Every row comes from one small tree of marks. Brackets hold a mark, then the marks that hang from it, in the order of their numbers. Every link used is in the known rows. Which tree was each row made from?
Known rows
(z_421 (z_263 z_664 (z_680 (z_312 (z_622 z_106))))): -23.0 -21.8 8.3 -6.4 -4.0 10.5 22.4 3.7 -29.7 47.9 8.7 6.4 3.0 10.0
 -47.0 18.3 -20.6 -10.3 26.4
(z_421 (z_263 z_664 (z_680 (z_312 (z_622 z_494))))): -28.5 -5.7 8.1 -3.3 -10.1 6.9 34.7 5.5 -22.6 51.8 2.2 -4.8 4.8 10.4
 -41.6 8.8 -13.5 -17.6 21.4
(z_263 z_680): -11.7 -2.5 6.9 1.2 -2.7 3.3 19.6 8.4 -9.9 18.5 -0.3 -3.7 1.5 -3.0 -19.1
 1.2 -0.3 2.9 7.4
(z_680 (z_312 (z_622 z_106 z_263))): 1.4 -13.6 -7.3 -2.7 4.7 1.8 9.5 -21.3 -4.5 3.2 20.2 16.0 -19.8 21.3
 -29.3 -10.3 -9.2 -5.7 11.1
(z_664 (z_263 z_421 (z_680 (z_312 z_622)))): -10.4 -3.5 12.0 13.2 -21.0 20.9 22.9 0.5 -11.2 41.6 21.3 9.7 6.0 -5.5
 -35.7 19.3 -1.5 -15.3 19.3
(z_680 (z_312 (z_622 z_106 z_263 z_494))): -0.8 -9.9 -5.4 0.0 13.7 7.4 20.3 -24.6 -7.8 3.1 13.8 2.9 -31.5 32.2
 -33.7 -20.9 -5.2 -2.5 8.5
(z_263 (z_680 (z_312 z_622))): -19.7 2.7 2.9 -6.5 -1.8 -2.5 21.9 -3.8 -7.1 29.8 15.4 21.1 2.3 3.7 -24.5
 3.9 -13.5 -15.6 11.4
(z_680 (z_312 z_622)): -7.8 4.5 -4.5 -7.1 1.2 -6.0 2.7 -12.3 3.0 10.4 15.3 25.4 1.3 6.4 -6.0
 2.6 -13.9 -18.6 3.7
(z_622 (z_263 z_680) z_344): 5.3 -5.3 4.4 8.2 0.1 4.3 28.5 6.6 -26.7 20.3 -6.8 -15.9 -11.7 12.1 -34.8
 7.5 7.1 15.1 6.2
(z_312 (z_622 z_106 z_263 z_344 z_494) z_680): 4.5 -4.6 -6.0 2.1 31.4 19.1 21.2 6.6 -28.6 21.3 0.9 -8.7 -27.1 42.4
 -45.2 -25.1 6.6 25.6 -3.8
(z_622 z_263 z_494): 4.0 -1.6 -3.4 6.8 -2.5 4.3 19.4 -6.7 -1.0 -2.3 -1.7 -20.0 -19.6 15.7
 -18.1 -22.4 10.4 5.1 1.4
(z_494 (z_622 z_106 z_344)): 7.6 -8.5 0.4 8.8 24.7 -0.1 6.6 -12.3 -27.4 -11.1 -24.1 -9.9 -25.7 26.0
 -2.6 28.8 11.5 4.9 0.2
(z_664 z_263): 15.4 -1.5 2.8 11.7 -12.3 10.8 -14.0 1.7 3.2 4.4 5.1 -7.9 4.0 -7.7 -11.3
 2.4 9.2 3.6 -6.3
(z_664 (z_263 z_680)): 3.2 -2.9 9.4 12.4 -14.6 14.6 5.1 10.3 -6.4 23.0 4.6 -11.3 5.1 -10.9
 -30.1 4.0 9.1 6.2 0.3
(z_421 (z_263 z_664 (z_680 (z_312 z_622)))): -26.6 -9.2 7.2 -7.2 -18.5 1.7 23.3 9.0 -19.7 51.9 8.4 9.1 16.2 0.0 -37.7
 18.8 -17.1 -21.1 23.0
(z_622 z_263 z_312): -5.4 -13.7 -11.7 8.3 -16.6 -11.4 9.9 -8.4 7.4 -10.3 -5.4 -3.3 -16.7 13.6
 -21.4 -16.1 12.5 -8.4 -3.7
(z_622 z_344 z_494): 9.4 6.1 3.0 6.2 23.9 8.5 13.0 -0.9 -22.7 3.7 -17.4 -18.5 -17.1 20.7 -4.4
 8.8 4.6 13.8 -6.7
(z_263 z_421 z_664): -10.3 -7.8 12.9 8.5 -17.2 15.0 37.8 6.6 -21.8 18.2 -6.0 -8.9 3.5 -4.0
 -7.8 21.7 2.5 -3.3 26.7
(z_664 (z_263 z_421 (z_680 z_312))): -5.7 -11.6 12.4 15.5 -20.1 18.3 18.6 0.2 -11.0 31.1 3.7 -6.4 1.6 -11.4
 -23.1 26.4 -4.1 -16.3 22.9
(z_494 (z_622 z_106 z_263)): 1.5 -16.5 -6.0 9.7 -1.7 -4.5 12.6 -18.4 -5.7 -16.6 -7.4 -11.3 -28.0 20.9
 -16.1 -1.5 17.8 -4.1 8.9

Which tree is each row?
13.8 -14.0 6.9 10.8 16.5 18.1 43.0 -7.1 -44.4 6.7 -20.7 -32.4 -34.2 32.6
 -37.1 4.6 7.7 26.2 11.6 => (z_622 z_106 (z_263 z_664) z_344 z_494)
0.3 2.8 3.5 5.3 -0.6 6.7 33.2 6.7 -27.5 31.3 10.5 0.1 -7.2 18.3 -47.1
 0.7 9.3 16.6 2.6 => (z_312 (z_622 (z_263 z_680) z_344))
8.1 1.0 3.9 3.7 38.4 19.7 16.3 -6.7 -32.7 9.6 -0.1 -4.7 -25.5 37.6 -27.3
 1.0 4.4 26.5 -7.2 => (z_312 (z_622 z_106 z_344 z_494))
-19.0 -2.7 17.9 4.8 -5.0 15.3 61.5 4.5 -48.4 51.8 -2.3 7.2 0.4 9.7 -33.8
 44.6 -10.9 -8.4 33.1 => (z_263 z_421 z_664 (z_680 (z_312 (z_622 z_344))))
-19.5 -18.1 12.1 8.9 -30.6 8.1 63.0 -1.3 -26.5 35.0 -4.0 -11.0 -6.6 -2.3
 -34.5 20.4 -7.5 -19.1 44.3 => (z_622 (z_263 z_421 z_664 (z_680 z_312)))
-10.1 -1.9 -9.6 4.6 23.7 -0.3 13.6 10.7 -15.9 9.8 -31.4 -13.2 -19.5 29.3
 -15.8 -8.8 5.6 1.7 -15.0 => (z_622 (z_312 z_680) z_344 z_494)
-20.6 -10.4 9.5 4.4 -7.5 7.4 32.8 -1.5 -14.5 27.0 -0.5 0.9 -1.9 -2.8
 -11.9 23.1 -13.6 -20.1 28.9 => (z_263 z_421 (z_680 z_312))
-2.2 -9.0 4.7 5.4 1.2 18.0 45.6 -8.6 -25.1 13.5 8.3 -11.1 -25.0 29.1
 -48.4 -20.9 10.5 17.3 13.2 => (z_312 (z_622 z_106 (z_263 z_664) z_494))
-21.9 -9.5 19.9 9.5 -20.4 18.8 57.6 14.9 -32.0 37.6 -6.3 -13.0 4.4 -7.0
 -27.3 23.4 1.8 -0.6 33.9 => (z_263 z_421 z_664 z_680)
-2.2 -8.2 16.4 20.3 -22.2 26.8 20.1 13.0 -13.8 31.7 6.3 -15.7 5.0 -11.5
 -30.1 17.1 11.9 3.2 14.7 => (z_664 (z_263 z_421 z_680))
-21.6 -18.1 1.8 9.8 -31.2 -5.7 52.8 3.5 -16.8 18.9 -13.2 -12.7 -11.9 7.2
 -48.7 -6.2 11.7 -6.4 15.9 => (z_622 (z_263 z_664 z_680) z_312)
-30.4 -5.3 15.6 2.4 -19.3 12.3 59.8 2.6 -28.4 48.1 9.2 11.7 5.5 -0.6
 -33.2 26.0 -11.5 -19.1 37.2 => (z_263 z_421 z_664 (z_680 (z_312 z_622)))
-21.3 -12.8 10.9 -4.9 3.1 9.0 44.3 -5.6 -31.1 34.6 7.8 14.3 -7.5 10.7
 -42.5 12.6 -17.4 -5.3 26.1 => (z_263 z_664 (z_680 (z_312 (z_622 z_106))))
0.5 -5.7 6.1 7.6 -13.1 6.2 3.8 -2.3 -3.7 22.3 2.8 -2.4 2.4 -10.4 -23.4
 13.5 -7.1 -14.1 7.9 => (z_664 (z_263 (z_680 z_312)))
-23.8 -21.4 -4.1 11.3 -29.6 4.2 46.3 15.3 -13.1 22.5 -15.1 -10.4 -7.5
 8.7 -33.6 -7.6 9.9 -14.6 22.6 => (z_622 (z_263 z_421 z_664) (z_312 z_680))
-13.8 -4.7 5.8 8.4 -19.1 13.6 59.2 -12.6 -20.0 27.0 7.6 -4.3 -15.3 17.9
 -32.0 2.1 -0.4 -16.9 32.1 => (z_680 (z_312 (z_622 (z_263 z_421 z_664) z_494)))
-18.7 -20.4 16.5 10.8 -17.8 27.4 68.4 6.0 -40.7 41.3 16.2 -5.6 -12.5
 14.4 -63.6 3.9 8.7 13.9 37.1 => (z_312 (z_622 z_106 (z_263 z_421 z_664 z_680)))
-0.5 -27.2 7.8 11.3 9.7 17.4 41.4 -8.4 -41.1 24.3 -7.8 -13.2 -27.9 21.2
 -37.4 29.5 -9.2 3.7 31.4 => (z_622 z_106 (z_263 z_421 (z_680 z_312)) z_344)
-21.2 -17.0 7.1 -4.5 -18.3 -0.9 19.7 8.5 -19.1 41.4 -9.7 -7.2 12.1 -6.3
 -25.0 26.4 -20.4 -23.4 26.6 => (z_421 (z_263 z_664 (z_680 z_312)))
